Each row was made from one path, in order. Every step used is in the known rows, and no mark comes twice. Write each row's path.
Known rows:
vuser roku: [ 0.283  0.038 -0.629 -0.409  1.207  1.028  0.086 -0.486  1.156  2.110
 -1.447 -0.157  0.732  0.975  0.213  0.139  2.448]
detot sukuboz: [-0.570 -1.088  1.052 -0.091  0.767 -0.753 -1.233 -2.369 -0.663 -2.163
 -2.286 -1.467  1.125 -0.511  0.140 -3.209 -0.094]
vuser totu pemub detot: [-0.184 -3.523 -3.113 -1.302 -0.991 -0.391  0.015 -1.280 -0.196  0.079
  1.668 -1.319  1.687 -0.206  0.980 -0.009  0.698]
roku vuser detot: [ 1.537  2.474  0.577  1.556 -0.230  2.172 -2.901 -0.168  2.700  0.818
  0.515 -0.761 -1.689  0.873  0.305 -0.610 -0.082]
roku vuser detot sukuboz totu pemub: [-1.312 -1.314 -1.956  0.938 -1.368  0.883 -3.781 -3.432  3.244  5.591
 -0.056 -4.321  2.373  0.485  0.234 -2.088  0.039]
totu sukuboz: [ 1.091 -0.237 -1.246 -1.070 -0.285 -1.963 -3.030 -0.138  1.357  2.016
 -0.398  0.837  2.361  0.184  0.452  1.462  0.491]
roku pemub detot vuser totu sukuboz: [ 0.619 -0.789 -1.337 -3.355  1.061 -2.648 -4.087 -1.353 -0.066  0.932
  3.843 -0.063  4.877  0.674  1.514 -6.539  2.240]
sukuboz detot: [-1.683 -0.052  0.886 -1.675 -1.152  0.794 -0.709 -0.423  0.184  1.710
 -0.060  0.500 -1.464 -0.453 -0.543 -0.126 -0.807]
vuser detot sukuboz totu pemub: [-1.262 -3.603 -2.428  0.193 -1.581 -0.078 -1.677 -3.296  1.428  8.002
 -1.367 -4.050  1.122 -0.778  0.226  0.657  0.322]
roku vuser totu sukuboz detot: [-0.084  0.746 -0.994 -2.810 -1.651  0.093 -1.573 -0.513  4.633  1.105
  0.832  0.449  2.807  0.832  0.502 -1.413  0.859]
detot sukuboz totu pemub: [-2.753 -3.841 -2.405 -0.665 -1.207 -1.517 -1.108 -3.043  0.229  5.089
 -0.490 -3.919  3.979 -0.475 -0.085 -1.321  0.105]
sukuboz totu: [-2.527 -1.859 -2.120 -0.045 -0.995  0.181  1.000  0.000  0.443  7.155
  0.640 -1.902  0.457  0.716 -0.048  0.505  0.097]
pemub detot vuser: [ 0.366 -0.840  1.475  0.131  0.587  0.529 -3.567 -1.113 -3.141 -1.459
  3.222 -0.474  0.373  0.103  0.429 -5.055 -1.048]
sukuboz totu pemub detot: [-2.304 -4.131 -4.461 -0.437 -1.733 -0.585 -3.160 -2.250 -1.428  7.769
  2.250 -2.582  1.707  0.512  0.275  0.311 -0.588]
roku pemub totu sukuboz: [-1.465 -1.884 -4.065 -3.887  1.676 -3.784 -5.610 -1.480  3.527  6.109
  2.087 -0.039  6.138  0.584  1.180 -0.208  2.316]
vuser roku pemub: [-0.717  2.076 -1.872 -1.866  2.451 -0.872 -1.658 -1.300  1.399  3.533
 -0.367  0.192  2.281  1.450  0.252 -2.891  3.867]
totu sukuboz detot vuser roku pemub: [-0.494  2.422 -0.527 -4.548  1.136 -1.516 -5.598 -1.715  2.466  4.672
  2.101  1.306  5.278  0.689 -0.109 -4.840  3.115]
totu pemub: [ 0.105 -0.828 -1.781 -0.445 -1.194 -0.972 -1.012 -0.579  0.617  0.772
  1.203 -0.530  2.637 -0.850 -0.212  1.406 -0.057]

Write each row's path:
[-0.064 -2.316 -1.596 -0.796  0.060 -0.419 -4.030 -3.716  0.436 -4.222
  0.568 -3.118  4.378  0.507  1.282 -6.003  0.544] => roku vuser totu pemub detot sukuboz
[ 1.986 -2.649 -0.719 -1.864 -0.145 -0.877 -1.952 -0.896 -0.552 -0.826
  2.886 -0.258  3.135  0.307  1.423 -3.715  0.730] => pemub detot vuser totu sukuboz
[ 0.065  2.542  0.315 -1.724  2.436 -0.095 -1.930 -0.524  0.951  1.627
  2.149 -0.205  4.144  0.975  0.173 -6.231  3.494] => detot vuser roku pemub
[ 0.154 -3.670 -2.861 -2.785  0.422 -2.186 -3.400 -1.062  3.101  4.709
  0.877 -0.506  4.463  0.135  1.161  2.681  1.120] => pemub totu sukuboz
[-0.828 -0.689  1.982 -2.454 -1.289  1.673  3.581  0.243  1.117 -0.677
  2.802 -0.548  0.448 -1.118 -0.093 -3.785  0.186] => sukuboz detot vuser totu
[-1.670 -3.072 -2.281 -4.265 -0.642 -1.491 -4.069 -1.551  3.378  5.856
  0.841  0.086  3.097 -0.566  0.582  2.641  0.147] => pemub totu sukuboz detot
[-3.867 -2.188 -2.881 -2.101  2.687 -1.602 -5.614 -5.203 -1.182  7.987
 -1.488 -3.253  2.389  2.290  0.864 -7.041  3.118] => vuser roku pemub detot sukuboz totu
[-0.898 -2.881 -0.128 -3.899 -0.581 -0.876 -3.733 -1.138  2.760  4.596
  3.754 -0.361  5.078 -0.797  0.445 -1.200 -0.181] => pemub totu sukuboz detot vuser
[-0.596 -3.023 -1.034 -0.768  0.293 -1.563 -5.797 -4.365 -2.341 -1.612
 -0.526 -2.153  2.573 -0.715  0.554 -2.909 -0.866] => totu pemub detot sukuboz
[-1.157  0.761 -2.442 -1.773  2.836 -0.769 -5.480 -2.666 -0.790  3.162
  0.038  0.116  0.897  2.183  0.767 -4.070  3.127] => vuser roku pemub detot
[ 2.103 -1.301  0.023 -1.787 -0.495 -1.001  1.476  0.663  2.127 -0.229
  2.556 -0.065  4.564 -0.395  0.991 -2.169  1.612] => detot vuser totu sukuboz
[-1.302  0.392 -1.594 -1.403  1.458 -1.670 -5.876 -2.116 -1.854  1.155
  1.727  0.265  0.004  0.951  0.556 -4.281  0.548] => roku pemub detot
[-3.057 -3.983 -1.249 -0.070  0.256 -0.627 -3.767 -3.840 -2.737  4.707
 -1.264 -3.566  0.210  0.867  0.598 -4.034 -0.826] => pemub detot sukuboz totu
[-3.087 -0.512  0.005 -4.976  2.197  0.255 -2.911 -1.928  3.134  6.237
  3.728 -0.986  4.840  0.472  0.333 -5.411  2.933] => sukuboz detot vuser roku pemub totu
[-2.343 -1.457 -4.183 -6.186  1.600 -2.357 -6.130 -2.538  5.042  9.144
  0.417  0.170  5.337  1.032  0.795  0.016  3.889] => vuser roku pemub totu sukuboz detot
[ 0.794  1.370  2.061  1.511  0.718  1.377 -4.202 -2.687  2.127 -1.482
 -1.909 -2.042 -0.254  0.453  0.431 -3.740 -0.116] => roku vuser detot sukuboz
[-0.838 -2.362  0.680 -0.157  1.283 -0.643 -5.074 -3.545 -3.152 -2.198
 -1.731 -1.631 -0.136  0.024  0.728 -4.543 -0.796] => pemub detot sukuboz
[-1.001  0.722  2.481 -1.435 -1.033  1.474 -0.544 -0.149 -0.347 -0.308
  3.029  0.173  0.430 -0.900 -0.701 -3.759 -0.957] => sukuboz detot vuser
[-1.606 -3.484 -2.113 -0.351 -1.483  0.150 -3.134 -1.727 -2.038  6.076
  5.088 -2.857  3.351  0.111  0.188 -3.321 -0.938] => sukuboz totu pemub detot vuser
[-0.046 -1.076 -2.504 -4.379  2.798 -2.635 -5.472 -1.649  4.038  6.465
  3.000 -0.764  8.850  1.020  1.269 -3.601  4.566] => detot vuser roku pemub totu sukuboz
[ 0.154  0.091  1.374 -2.548 -1.351 -0.640 -3.670 -0.500  0.791  1.388
  2.455  1.007  2.919 -0.677 -0.200 -2.226 -0.645] => totu sukuboz detot vuser
[-0.886 -0.567 -0.207 -2.244  1.346 -0.619 -1.199 -0.685 -1.268 -1.098
  4.140 -0.806  2.387  0.616  1.112 -8.052  1.539] => roku pemub detot vuser totu
[-1.252 -0.528 -1.325 -1.955  3.700 -1.809 -6.959 -4.714 -1.624  0.583
 -2.045 -1.359  2.227  1.576  0.931 -7.384  2.748] => vuser roku pemub detot sukuboz
